What can hang from each mark
j595: j962
j590: j608 j983
j983: j590 j962
j823: j388
j962: j48 j147 j388 j538 j608
j608: j962
j538: j962

Known rows, with every way that one mark hangs from another
j538[j962[j147]]: [ -3.3  -7.0 -16.1  10.7   4.4 -16.2  -0.9   3.9  -9.0 -25.9  26.1  10.5
  -6.7 -23.0   5.8 -16.2  -8.9   1.4   0.3  14.4 -19.2 -20.7  -4.8   2.2
  -5.3 -14.5  15.4  -7.7   0.8  -8.7  -7.1   2.6  -0.5   0.5 -16.9]
j962[j388 j608]: [ -2.8   8.0  -5.8  11.4   1.7 -11.3   1.3  16.4   1.2  -6.4  -1.2 -24.3
   1.0  13.3   0.9   0.8  -1.9   1.6  -8.1 -12.6  -3.8 -13.7 -15.3  18.0
 -13.5 -12.0  15.6   1.3  -0.4  -7.3  -9.6   4.0 -36.8  -6.6   3.6]
j962[j48]: [ -2.5  13.1  -7.1  -8.0   2.3  -6.6   0.4  18.1  -4.9  -6.7   1.3 -35.1
  -3.1  -1.0   0.1  -7.7  -4.7  -0.4   1.2 -11.8 -10.8   2.7   4.5  13.1
 -17.9  -6.1   4.3   2.1 -21.0  -0.8  -3.6  -3.3  -7.7   9.1   4.7]
j538[j962[j48 j147 j608]]: [ -5.5   8.4 -20.7  13.8  10.2 -33.3  -3.4  27.2 -14.4 -37.6  30.6 -33.3
  -5.9 -11.0  14.3 -36.4 -15.8  -0.6  -8.9   2.9 -29.0 -22.8 -12.9  16.6
 -55.1 -41.1  23.3   1.6 -25.8 -10.3 -14.5   1.6 -33.6  20.4  -6.0]
j983[j590[j608]]: [  5.7   4.8  -1.5   1.0  -3.2 -40.7  11.6  -0.6   5.0 -17.9  -5.8   5.7
   3.5  -6.5  14.3 -10.0  12.2  -3.5  19.8 -23.7  36.3  -3.0  -7.3  11.0
 -31.4  10.5  -3.5  -8.5   1.1   3.9   6.2  11.5  -1.8  13.5  11.2]
j823[j388]: [  7.6  -2.8  -1.6 -13.7   2.9  17.9 -10.4  -0.9   2.6   3.6   3.0   0.8
   2.9   4.0  -0.3  -6.1  -1.6  10.4  -3.0  20.8 -10.9  -3.3  -1.6  -5.0
  23.4   2.3   9.5 -10.0  15.9  -0.5   1.5  -7.1 -13.1 -12.5 -10.6]
j590[j608 j983[j962[j48 j147 j388 j538]]]: [  0.7  30.1  -7.2 -27.8  -6.8 -49.2  21.2  24.7  -7.4 -38.9  -8.4 -55.0
  -5.5 -18.0 -23.8  -8.5  -3.7  14.5   1.7 -40.1 -27.2 -26.5  -6.5  50.5
 -26.8 -11.5  40.2  -1.7 -33.1 -27.8   5.2 -15.1 -30.5   6.8  -2.2]
j590[j608 j983[j962[j147 j388 j538]]]: [  2.5  17.6  -1.6 -18.6  -8.6 -43.0  22.0   7.2  -3.5 -34.4 -11.7 -21.0
  -3.2 -16.3 -24.3  -5.1  -1.9  14.9   0.8 -28.3 -17.1 -28.1 -12.4  37.4
  -9.8  -4.7  36.3  -4.4 -11.3 -27.6   8.9 -13.4 -26.2  -1.6  -6.8]
j590[j608 j983[j962[j48 j147 j538]]]: [  5.9  23.4   0.1 -23.7  -5.4 -48.0  18.4  13.6  -8.2 -38.6  -3.7 -40.6
  -3.6 -18.6 -14.7 -22.9  -3.4  11.1  -0.3 -30.1 -25.2 -13.7  -7.4  31.7
 -40.3 -16.3  28.7   4.2 -34.9 -18.7  11.7 -17.6 -22.7  27.3  -2.2]
j590[j608 j983]: [ 10.5  11.8   7.1  -1.1   1.2 -29.0  23.0 -13.2   1.6 -12.9 -13.0  -6.3
   6.5  -3.5 -17.6  -0.7   2.9  14.8   8.9 -18.8  11.4   1.2  -8.5   8.3
 -25.9  10.2   9.2 -10.2   3.4   0.5  12.4 -14.2 -11.6  19.8   5.8]
j595[j962[j48 j147 j388 j538 j608]]: [ -6.9  26.4 -21.1  -3.6   7.2 -17.2   1.5  45.8  17.8 -22.9   3.3 -76.0
 -10.8  -2.0   6.3 -19.1 -18.3  -7.4 -17.6 -20.1 -28.6 -14.3 -32.7  34.0
 -31.8 -29.5  44.6  24.1 -43.5 -16.1 -11.1   1.8 -48.7  -7.3  -5.2]
j608[j962[j48 j147 j388 j538]]: [-15.1  26.9 -12.6 -24.3   2.8  -8.0   2.7  34.4   6.2 -21.0  12.2 -58.1
 -10.1  -9.7   0.6  -4.6 -14.5   0.1  -9.5 -26.1 -47.2 -14.9  -0.3  31.1
 -13.7 -12.5  38.9  11.8 -37.9 -30.7  -7.9  -7.3 -28.0 -12.6   0.3]
j962[j48 j147 j388 j538 j608]: [ -5.8  22.7 -13.6   3.9   7.8 -25.3   5.5  44.4   5.7 -18.1   7.1 -80.3
 -11.8   6.1  -5.1 -28.7 -13.8  -7.0 -22.2 -21.1 -43.2 -21.7 -15.3  40.8
 -34.2 -42.0  34.4  10.7 -40.3 -18.1 -14.7   6.6 -54.8 -16.7  -6.0]
j983[j590]: [  1.5 -10.7   2.5  -4.4  -0.1 -18.7  -2.8   9.9  -3.8  -7.0  -8.7   2.9
  -8.7  -0.2  10.0 -11.1   4.7  -2.9  16.6  -7.4  24.9  -6.1   1.8   5.3
 -14.7   2.1  -9.6   0.4  -0.8   0.0  -2.4  10.7   8.5  -6.7   3.0]
j595[j962[j48 j147 j538 j608]]: [ -0.9  19.6 -14.9   0.1  11.3 -16.7  -4.5  33.5  16.5 -22.6  10.3 -62.5
 -11.5  -5.6  16.4 -31.9 -18.9 -11.4 -18.1  -9.2 -24.4  -2.6 -31.7  16.5
 -46.4 -34.8  34.4  33.2 -46.8  -4.4  -3.4  -1.1 -39.9  14.2  -7.9]
j983[j590[j608[j962[j48 j147 j388]]]]: [ -0.4  24.5 -27.9  -6.9  -7.6 -55.6  19.4  37.0   7.3 -43.8   4.4 -29.4
   2.7 -24.4  14.0  -5.3   1.1  -0.1  21.4 -39.3  -2.0 -14.0  -7.0  37.7
 -42.0   8.7  31.6  -2.4 -13.9 -22.7  -4.9  -7.5 -28.7  12.2  13.0]
j962[j147 j388 j538]: [ -4.8   8.9  -8.5  -2.0   1.4 -11.0   9.0  23.5  10.3  -5.7  -0.1 -31.7
 -12.5  -4.2 -11.6  -8.8  -7.8  -7.2 -12.4  -8.7 -33.4 -20.5  -4.5  26.7
  15.0 -16.0  26.6   1.8 -16.2 -21.0  -7.7   6.6 -25.0 -37.1 -16.9]
j595[j962]: [ -4.0   1.4  -7.6  -9.2   0.7   7.7  -4.5   1.7  10.6  -4.4  -2.6   1.4
   0.3 -10.0  11.2   8.8  -3.5  -2.1   7.7   2.5  12.1   8.3 -17.6  -7.4
  -0.4  12.6   9.7  15.0  -2.6   4.2   6.8  -7.1   6.9   8.6   0.1]

Rows
[ -0.2  15.7  -7.0   7.3  11.6 -25.7   1.2  31.2   4.2 -18.7  12.5 -65.7
 -11.7   4.3   4.3 -42.8 -14.9 -10.4 -24.4 -10.8 -37.3 -11.8 -13.8  25.8
 -49.5 -47.7  22.6  17.7 -42.3 -11.1  -9.7   5.9 -46.6   5.2  -9.0]	j962[j48 j147 j538 j608]
[ -5.5  20.8 -14.2 -23.2 -15.7 -52.6   7.5  28.0 -14.2 -39.6  -9.6 -24.6
   1.4 -12.7  11.2   1.4   9.8   7.3  27.4 -47.5  26.7 -21.1  -3.4  42.4
 -26.9  13.4  13.4  -9.8 -18.4 -10.6   1.6   3.6 -10.0  15.4  20.8]	j983[j590[j608] j962[j48 j388]]
[  1.4   9.6   3.1 -33.7  -4.6 -24.4   3.9  22.3 -16.4 -26.3  -5.2 -39.7
 -19.3 -11.2 -20.8 -24.3  -9.1  12.5  -3.2 -13.3 -32.0 -18.6   5.2  24.5
 -24.8 -27.3  24.8  10.2 -35.3 -23.8   3.8 -18.1  -9.7   9.1 -11.4]	j590[j983[j962[j48 j147 j538]]]
[ 14.3  -3.2 -13.0   2.6 -19.3 -62.8   8.3  10.2  -4.2 -41.4   1.9  24.6
   5.4 -29.3  15.9 -22.0  13.3  -2.7  24.2 -13.9  22.0 -20.1 -10.6  14.1
 -25.6   0.4   9.8  -5.4   4.9  -8.6   4.1   1.5  -4.4  23.6   3.0]	j983[j590[j608] j962[j147]]
[  5.3  17.8 -27.0  23.2  -0.9 -32.7   8.9  45.7   3.1 -20.8   6.2 -55.4
   0.1  -1.1  -5.1 -21.3 -10.0  -3.6  -7.9 -13.6 -34.1 -19.3 -13.5  32.9
 -31.6 -29.6  31.9   2.4 -17.3 -15.8 -19.1  -2.8 -54.5  -3.8  -3.3]	j962[j48 j147 j388 j608]
[-28.9  33.4   0.6 -42.3   3.9   6.4  -3.1  23.1  -1.3 -13.2   5.5 -60.7
  -8.3   4.6   5.9  13.3 -13.5   6.1 -10.1 -38.6 -26.5  -6.4   0.2  30.8
 -13.1  -1.5  26.8  13.4 -42.8 -24.0  -3.5  -3.9 -15.3  -8.1  11.3]	j608[j962[j48 j388 j538]]
[ -7.0   1.8 -23.1  19.1   7.2 -26.7   1.2  20.2  -7.4 -31.3  25.9 -16.6
  -4.5  -9.4   7.1 -16.5 -12.4   2.8  -7.1   4.4 -23.7 -36.2 -20.1  21.1
 -18.1 -28.4  30.9  -7.8  -1.9 -15.9 -15.7   5.1 -36.8  -9.2 -11.2]	j538[j962[j147 j388 j608]]
[ -4.7  18.4  -3.9 -21.2  -1.7 -35.6   4.7  37.9 -18.6 -32.6  -5.9 -64.7
 -18.7   2.6 -20.1 -24.5 -15.2  14.1 -13.2 -25.8 -34.0 -32.4 -10.0  41.3
 -39.8 -35.8  40.4   9.8 -37.5 -30.9  -5.9 -13.4 -49.0   0.5  -5.1]	j590[j983[j962[j48 j147 j388 j538 j608]]]
[ -0.9   5.2  -9.5  -8.7   4.8  -1.0  -0.8  12.0  22.8 -10.2   3.8 -19.4
  -9.9 -15.8   7.6 -12.0 -12.4  -8.8  -7.3   5.7 -15.3   0.2 -21.6   3.9
   1.8 -11.5  24.5  23.6 -23.2  -6.4   5.6  -0.2  -6.3  -5.6 -15.0]	j595[j962[j147 j538]]
[  6.9  14.6 -28.1  -6.4 -19.8 -68.4  13.6  39.8  -6.6 -48.5  -2.7 -21.5
   1.9 -27.3   7.4 -13.1   6.0  -1.8  25.9 -34.2   6.2 -30.1  -6.6  44.8
 -28.3   0.0  23.4 -10.0 -14.2 -16.2  -4.0  -0.7 -21.4  12.6  10.4]	j983[j590[j608] j962[j48 j147 j388]]
[-20.9  20.1 -13.7  -4.8  12.0 -17.8  -5.2  26.6 -18.8 -28.9  20.5 -51.9
  -6.7   6.5  12.0  -6.1 -14.5   8.7  -5.4 -21.9 -13.5 -26.4  -9.6  31.5
 -36.7 -21.0  22.9  -6.4 -28.7 -10.9 -14.1   5.8 -31.0   4.0   9.2]	j538[j962[j48 j388 j608]]
[ -6.7  -1.4  -4.7  -9.2  -8.3 -41.8  -5.0  33.8  -9.7 -33.3  -0.2 -21.3
 -16.8   1.8   9.5 -28.9   0.0  -3.3  -1.9 -18.5   0.3 -39.2 -17.4  31.8
 -25.7 -30.3  24.2   9.1 -17.8 -23.7 -10.9  15.2 -32.8 -16.3  -6.9]	j983[j590 j962[j147 j388 j538 j608]]
[ -6.3  39.3  -5.8 -29.4   4.8 -40.2  27.2  22.4   5.1 -35.1  -1.4 -62.6
  -4.7 -13.0 -15.8  -2.6 -12.2  12.6  -1.3 -45.1 -35.9 -10.3  -6.9  41.1
 -39.5  -4.4  47.0   4.0 -34.4 -31.9   5.4 -24.3 -39.2   6.2   4.4]	j590[j608[j962[j48 j147 j388 j538]] j983]
[-12.8  14.2  -7.1 -16.3  -0.4  -3.8   5.4  17.6   7.0 -15.5  12.1 -22.4
  -9.6  -9.5   1.9   4.6 -11.1  -0.3 -12.5 -14.5 -36.2 -17.1  -7.1  20.5
   6.3  -7.8  33.7  12.2 -18.5 -31.3  -4.1  -4.8 -20.9 -20.3  -7.2]	j608[j962[j147 j388 j538]]
[ -6.5   9.7  13.3 -30.9  -8.2 -40.2  -2.0  -3.8  -7.2 -28.2  -6.6   1.4
  -5.3  -7.0  22.3 -12.8   9.0  -0.3   9.0 -34.8  33.1 -14.6  -9.2  20.2
 -29.1   2.1   0.1   2.7 -21.5  -4.8  13.5  15.4   4.3  14.8  12.3]	j983[j590[j608] j962[j538]]
[  1.3   3.3   1.2  15.1   8.3 -18.7  -0.1  13.4   7.3 -11.6  10.4 -30.7
  -7.9   5.9   5.0 -35.2  -9.9 -11.8 -23.6   1.0 -28.1 -13.9 -20.4   9.7
 -30.4 -40.6  19.4  14.9 -20.6  -9.7  -5.3   9.0 -39.7  -3.9 -14.2]	j962[j147 j538 j608]
[ -5.7  14.6  -3.3 -36.8  -8.8 -16.2   5.1  24.3 -26.0 -23.1 -16.3 -35.6
  -9.0  -2.3 -27.3  12.3  -3.9  24.6  12.9 -26.5  -6.7 -18.2   9.4  31.1
  -8.9   1.4  19.8  -5.3 -15.8 -20.9  -0.9 -22.3  -6.1   2.7   9.5]	j590[j983[j962[j48 j388]]]
[ -4.8  10.9  -6.1  12.3   5.2 -20.1   6.1  27.9   9.3 -11.9   3.9 -44.5
 -10.8   6.7  -5.1 -22.0  -9.3  -6.8 -21.9 -10.8 -33.9 -25.1 -20.0  28.8
 -12.5 -35.6  31.1   9.4 -19.7 -19.3 -14.2  11.5 -49.5 -25.2 -13.1]	j962[j147 j388 j538 j608]
[  7.9  19.3 -12.2  -4.5  -5.4 -36.3  29.8   5.1   5.8 -32.6  -2.6  -9.4
   8.0 -19.8 -16.5  11.5  -1.4  16.6  11.8 -22.9 -16.6 -12.4 -14.4  19.4
 -20.1  12.6  38.2  -4.2  10.7 -27.8   6.2 -29.8 -28.7  11.5   2.6]	j590[j608[j962[j147 j388]] j983]
[ -6.0  22.8  -4.1 -22.5  -4.5 -42.7   7.4  11.6  -1.1 -32.8   7.8 -18.3
   3.6 -11.3  29.0  -5.0   3.3   2.9  23.5 -40.5  22.5   3.2  -5.1  16.9
 -57.0  14.5   8.6   5.4 -21.6  -5.0   6.6  -7.3  -4.4  35.2  24.9]	j983[j590[j608[j962[j48]]]]
[ -5.4   2.9 -23.8  -0.9   8.2 -24.9   0.0  22.5 -13.8 -31.8  30.1 -25.1
  -6.7 -22.1   6.4 -21.9 -13.1  -0.2   1.2   3.2 -29.9 -17.7   3.9  14.7
 -24.5 -22.3  19.9  -5.3 -23.6  -9.9 -10.3   1.6  -8.3   8.3  -9.9]	j538[j962[j48 j147]]
[  3.5  12.0 -19.9  -0.1 -10.4 -50.7  18.7  18.1  12.6 -36.9   6.3   3.4
   5.5 -23.4  14.8   2.6   5.8  -0.9  22.8 -27.5   5.8 -18.0 -12.9  23.1
 -25.2  14.4  28.5  -3.7   5.6 -22.2  -2.8  -3.9 -20.8   3.7   9.5]	j983[j590[j608[j962[j147 j388]]]]
[-17.0  24.9 -11.8 -24.6  -1.2  -0.3  -1.1  24.0  -4.1 -15.9   6.9 -36.5
   2.2  -2.8   5.9  21.6  -7.3   8.2   3.9 -28.9 -18.4  -4.0   1.5  23.1
 -13.1   9.5  23.0   4.7 -19.8 -19.8  -5.5 -13.2 -13.4   2.1  15.7]	j608[j962[j48 j388]]
[ -4.8  25.1   3.0 -21.5  -3.1 -20.2  23.3  -7.0  -0.4 -23.3  -5.7 -11.8
  11.3  -5.5 -10.3  25.5   0.3  22.2  12.7 -33.3   5.1  -3.7 -10.0  17.8
 -21.5  28.1  27.2  -4.2   5.6 -21.2  10.5 -27.0 -18.4  13.3  14.7]	j590[j608[j962[j388]] j983]
[ -4.2   2.3  -3.5 -13.5  -7.3 -39.9 -14.5  28.0 -25.1 -33.3   0.6 -22.2
  -8.2   5.1  22.6 -25.2   0.4   2.2  10.6 -23.2  24.0 -16.8  -7.0  17.4
 -59.9 -19.6  -0.9   9.4 -23.8  -3.4  -7.2   4.1 -13.8  30.6  14.6]	j983[j590 j962[j48 j608]]
[ -3.0   2.9   5.8 -13.6  -6.2 -21.0   2.1   9.6 -24.6 -21.8 -12.6 -10.5
  -4.4  10.6 -18.5   4.6  -1.1  22.3   1.1 -16.4   7.2 -26.3 -12.6  17.4
 -21.4  -7.9  19.4  -1.0   4.3 -19.3  -2.9 -15.5 -28.7   7.3   4.8]	j590[j983[j962[j388 j608]]]
[-15.3  19.0   1.5 -14.1  10.2   4.5  -6.8  16.0  17.3  -8.6  -1.6 -45.1
  -7.2  12.0  11.7   2.4 -11.4  -1.0 -17.4 -19.9   3.6 -10.5 -34.7  17.7
 -12.8  -9.4  30.0  23.1 -26.8  -8.0  -1.1   7.9 -31.4 -12.3   1.5]	j595[j962[j388 j538 j608]]
[  1.8  17.8  11.4 -17.8   1.6 -22.3  18.9 -18.9  -0.1 -22.4  -0.4   4.6
  11.1  -7.5  -3.5  13.5  -0.3  20.1  10.6 -23.5   7.8   6.8 -10.4  -0.1
 -35.9  20.3  14.3   1.8   2.7 -11.1  14.7 -29.3  -8.3  34.7  14.5]	j590[j608[j962] j983]
[  3.4   4.3  -0.1 -11.5 -11.5 -55.8   4.8   8.5  -0.1 -39.2  -1.0   5.3
  -4.0 -20.6  15.5 -28.0   7.0  -5.7   9.7 -22.2  12.1 -22.4 -13.7  22.5
 -26.8 -12.0  14.2   4.0 -16.7 -11.8   7.8  11.2  -5.9  12.0   0.0]	j983[j590[j608] j962[j147 j538]]
[ -4.7  16.1  -6.8 -34.4  -5.7 -25.9   6.7  35.4 -16.4 -26.9  -9.9 -53.3
 -19.8 -10.0 -30.4 -12.1 -12.2  15.6  -1.3 -24.3 -36.1 -28.4   4.1  42.8
 -10.0 -20.4  34.8   3.4 -33.9 -32.8  -2.2 -16.4 -21.5 -13.2 -10.7]	j590[j983[j962[j48 j147 j388 j538]]]
[-12.5  16.0   4.8 -33.3 -10.8 -39.6   2.4   9.0  -5.8 -30.0 -14.6 -12.1
  -3.2  -2.8  11.1   1.4   9.9   3.8  12.4 -46.4  27.9 -25.9 -12.1  36.5
 -12.1   8.6  14.1  -3.6 -17.3 -14.8   7.0  15.3  -5.3  -6.0  11.6]	j983[j590[j608] j962[j388 j538]]
[ -2.9 -10.0   3.7  -5.9  -9.8 -32.3 -15.2  11.5 -18.2 -27.0  -1.0  13.4
  -5.3   4.4  24.0 -19.3   6.6   2.5  11.7 -10.7  33.8 -19.9 -14.0   4.0
 -37.7 -11.3  -2.5   7.2  -2.4  -3.5  -3.7   8.0  -8.4  21.9  10.1]	j983[j590 j962[j608]]
[  2.2  -1.8  11.7 -11.7  -5.0 -18.6  -1.9  -3.3 -24.0 -22.2  -8.2   2.5
  -2.2   9.8  -7.6  -8.5  -0.5  19.8   0.1  -5.1   8.7 -14.3 -15.4   0.5
 -36.9 -13.7   7.3   5.5   2.7 -10.3   4.0 -18.0 -17.8  27.4   3.6]	j590[j983[j962[j608]]]
[  0.2  28.8  -5.7 -28.5 -10.5 -37.3  17.2  14.9 -18.2 -34.0 -17.7 -36.8
   3.7 -10.6 -20.8  11.2   1.5  23.2  14.3 -42.4   2.3 -16.6  -2.9  39.4
 -24.4  12.9  26.9 -11.4 -14.2 -17.0   7.2 -22.2 -18.9  24.1  17.5]	j590[j608 j983[j962[j48 j388]]]
[  0.3  30.4   3.7 -27.8   1.7 -28.4  18.3  -1.3  -4.8 -28.9  -0.3 -29.0
   9.2  -9.9  -2.9   7.3  -4.2  18.6  10.6 -33.2   0.3   9.0  -6.4  13.2
 -55.6  16.2  19.7   2.1 -18.2 -11.2  14.0 -29.7 -15.3  41.1  23.0]	j590[j608[j962[j48]] j983]
[ -3.4  22.5 -15.9 -25.0 -11.2 -61.5   9.2  38.5  -1.4 -45.2  -3.5 -42.4
  -8.8 -18.8   9.2 -19.6   0.3  -3.5  13.3 -45.5  -0.7 -31.9  -8.2  52.4
 -30.0 -10.8  29.8  -0.6 -36.6 -21.5  -2.9   9.8 -23.2  -1.4   6.5]	j983[j590[j608] j962[j48 j147 j388 j538]]
[  6.1  -1.6  -8.3   5.0  -9.5 -35.6   9.8  21.8 -18.4 -29.5  -6.8  -8.2
  -4.1  -3.8 -20.4 -10.2  -3.4  18.0   1.3  -4.9 -14.8 -32.4 -15.4  20.5
 -20.8 -20.6  31.5  -0.6   7.4 -25.4  -7.6 -20.9 -40.1   3.0  -8.4]	j590[j983[j962[j147 j388 j608]]]
